Known rows, with every step that occurs
m-q-k-g-v-c: [-27  19   8  27   3 -15 -41  24  -8 -21 -13   5 -27   4 -46   2  -9  31
  -8   3 -83  -5  -9  42]
c-m-q: [-25  12  13  -2  18 -59 -71  10   0 -31 -16  -7   7   5  -5   6   6  22
  15  -9 -45   6 -30  29]
v-c-m-q: [-34  14  -9   8  22 -20 -25  -5 -12 -28 -37 -36  39   8 -34   8   5 -10
 -19   0 -61 -12 -21  44]
q-k-g-t: [ 25  16   0  18 -14  -3 -44  15   0 -10 -11  -7 -41 -36 -25 -13  18  55
 -37  16 -31 -15 -13  25]
c-m: [  1   9   4  -6  12 -43 -54   1   0 -25 -25 -18   5 -12  -3   6  20   9
   0  -1   1  -3 -23  19]
c-v-g-t: [-24   2   4 -28  24  27 -11  43 -11 -36 -21 -33 -54 -36 -29  20   8 -11
 -18  23 -47  25 -52  31]
q-k: [ 30  36  11  25 -17 -26 -20   8  -4 -14 -27  -9 -14 -12  -6   6  17  13
 -16  -4 -35 -14  -3  31]
m-q-k: [-20  31  20  25  -5 -39 -39  19  -5 -26 -12   8  -9  11 -10   5  -7  27
  10 -13 -84   0 -15  42]
f-q-v-g: [  1 -15 -11 -12  -2  53 -37  21 -22 -10 -25 -21  -3  -7 -13 -20 -21  14
 -15 -27 -80  15   9  12]
m-q-v-c: [-44  17  -1  18  13 -10 -29   7  -8 -30 -25  -7  19  19 -38  -9 -21  30
   8  -5 -73  -8  -9  32]
c-v: [ -4  12  15  -8  10  16   4  18   0 -35 -28 -18 -58 -13 -26  28  14  -9
  18  19   3  27 -39  43]
v-q-k-g-t: [ 76  -1  -9   6 -25  46 -21  25 -24 -19 -19 -31   6 -41  -6  -6   5  17
 -30 -15 -26   7  -6  19]
m-q: [-43   8  11   8   6 -11 -29  14  -7 -35  -8   8  -4   8 -12   3 -17  20
  20  -4 -50   2 -23  34]
g-v-q-m: [ 16 -16  -9  -4   2  39  14  37 -34 -20 -10 -20 -38 -29 -53   8  -9 -42
  -6   6   3  14  15   4]
q-v-c-m: [ -2  18 -16  13  15 -10 -30  -7  -5 -20 -47 -35  33   2 -44 -13   6  19
 -18   2 -25 -22   1  17]
k-g: [ 12 -11 -10   1   0  42 -44   3   3 -20 -18   7 -26 -35 -35  -9   9  50
 -16  24  45 -16 -16  20]
g-v-c: [-44 -14 -22   6  19  36  37  15 -25 -24 -20 -28 -43 -15 -70  10  -7 -52
 -23  30 -17 -10   3  13]
k-q-v: [ -6   6 -20  10  -4  38   1   7  18 -32 -48  -7  -8  10  -5 -14 -24  50
   7  20   0   4 -28  31]
q-f: [  3  31  -1   7   2  19 -19  12  -5 -11  -8  -4   8  -8 -28  -3   1   6
  14   5  18   4 -16  31]
m-q-v-g-t: [-49   8   0   0  17  -9 -52  31 -10 -32 -11  -4   5  -1 -27 -16 -25  40
  -3  -4 -90  -3 -21  15]
f-q-v: [  2 -16  -7  -2 -10  46 -25   7 -17 -10 -18 -16 -15   0 -11 -22 -19  22
   3 -23 -58  20  11  16]
v-g: [ -8   4 -11 -18  14  26 -30  30 -18 -28 -34 -18  19 -32 -13   7   1 -17
 -38   1 -31 -18 -18  11]

Rows
[-44   2 -10  12  23 -13   0  23 -21 -21 -20 -28 -39  -3 -67  13  -2 -37
 -21  17 -62  -4   0  23] | g-v-c-m-q-k
[ -8  19 -15   7  -4  49   5  15  15 -24 -32  -2  -3   9  -6  -5 -22  31
  14  21  10  17 -41  49] | k-q-f
[ 23 -10  -9   6  -6  35  20  38 -32 -22 -13 -25 -46 -27 -39  11  -7 -45
 -13   0 -22  11  11   3] | g-v-q-k
[ 20   1   6   8 -23  25 -21  12 -19  -4 -16 -16 -26  -3   4  -6  -6   7
 -11 -29 -87  21   8  35] | f-q-k
[ 87   7  -5  10 -26  44 -22  22 -22 -19 -30 -25  16 -33  -6   1   8   9
 -22 -21 -13   4   2  23] | v-q-k-g
[ -4 -13 -16   2  -5  55 -13   1 -22  -9 -28 -31   3   4 -24 -21 -19  10
 -12 -21 -76  14  13  25] | f-q-v-c
[-55  -9 -15   4  28  -1   6  20 -22 -26 -17 -28 -36  -5 -68  12  -6 -41
 -16  21 -46  -2  -4  18] | g-v-c-m-q
[  6 -27 -16  -6   1  55  27  34 -32 -28 -10 -24 -42 -29 -41   9 -13 -49
  -5   7   2  13   6  -3] | g-v-q
[-42 -11 -19   2  26   9  13  15 -22 -23 -22 -33 -37 -12 -67  11   1 -48
 -22  25 -23  -6  -2  13] | g-v-c-m
[ 59  14  13  -2  -7  39  -8  33 -11 -29 -34 -29 -41 -25 -23  27  16  -3
   3  -2 -18  37 -28  46] | c-v-q-k-g
[ 14  -9  -5   7  -9  30 -40  17 -20   1 -18 -21 -40 -10 -30  -8  -1  14
 -28 -17 -91  19  11  34] | f-q-k-g-v-c-m
[-14  17  15  10  15 -64 -81  22   1 -21 -13  -2 -25  -2 -27   5  10  32
   2  -4 -61   5 -19  29] | c-m-q-k-g-v
[ 68   5  -2  -4 -15  37 -14  19 -30 -19 -25 -25  35 -27 -13   2   1 -11
  -6 -20   8  11   8  24] | v-q-m
[-15  12 -16   4  19  -8 -13 -11 -12 -24 -43 -44  37  -4 -33   8  15 -19
 -29   7 -30 -18 -16  37] | v-c-m
[  8  -6   5  -7 -11  30 -32  11 -22  -2 -10  -9 -16  -6 -16 -11 -10  12
  -1 -20 -51  25  13  36] | f-q-m
[ 46  14  15 -12   0  33  -2  32 -17 -30 -31 -29 -28 -21 -28  28  12 -16
  15  -1  -2  41 -24  47] | c-v-q-m
[-17  21  -7  15  17 -23 -43  -2  -8 -21 -38 -31  30   3 -42   5  11  12
 -29   1 -68 -15 -17  49] | v-c-m-q-k-g
[ 21 -22 -19  -2   4  74 -25  30 -15 -15  -7  -2 -45 -41 -63  -7  -4  16
 -14  21  37   5  -2   8] | k-g-v-q-f
[-10 -25 -16   0   9  51 -27  19  -5 -19  -8   8 -69 -38 -64  -5   1  26
 -17  36  41 -10  -5   7] | k-g-v
[-11  10 -26  11   6  28  -3   0  15 -30 -59 -24  13  16 -17 -11 -19  40
  -7  19 -21  -1 -29  40] | k-q-v-c-m
[ 23  20  -2  25  -1 -12 -43  18  -5  -7 -27 -12 -42 -22 -52   2  21  24
 -37  13 -33 -16   2  29] | q-k-g-v-c-m
[ 25 -24 -15  -3   3  61 -31  28 -17 -15 -10  -1 -47 -44 -65  -6   0  20
 -19  21  37   1   6   9] | k-g-v-q-m
[-31  24  -9  10  24 -18 -29  -1 -12 -23 -33 -35  44  10 -40   6   4  -8
 -14   0 -61  -7 -21  48] | v-c-m-q-f
[ 37   2   9 -14   0  47  12  28 -15 -38 -31 -34 -32 -21 -17  30   8 -25
  16  -1  -3  40 -33  40] | c-v-q
[ 26  16   2  25 -10  -1 -35  22  -3  -8 -19   2 -57 -27 -44   0  15  30
 -27  15 -17 -13   4  22] | q-k-g-v
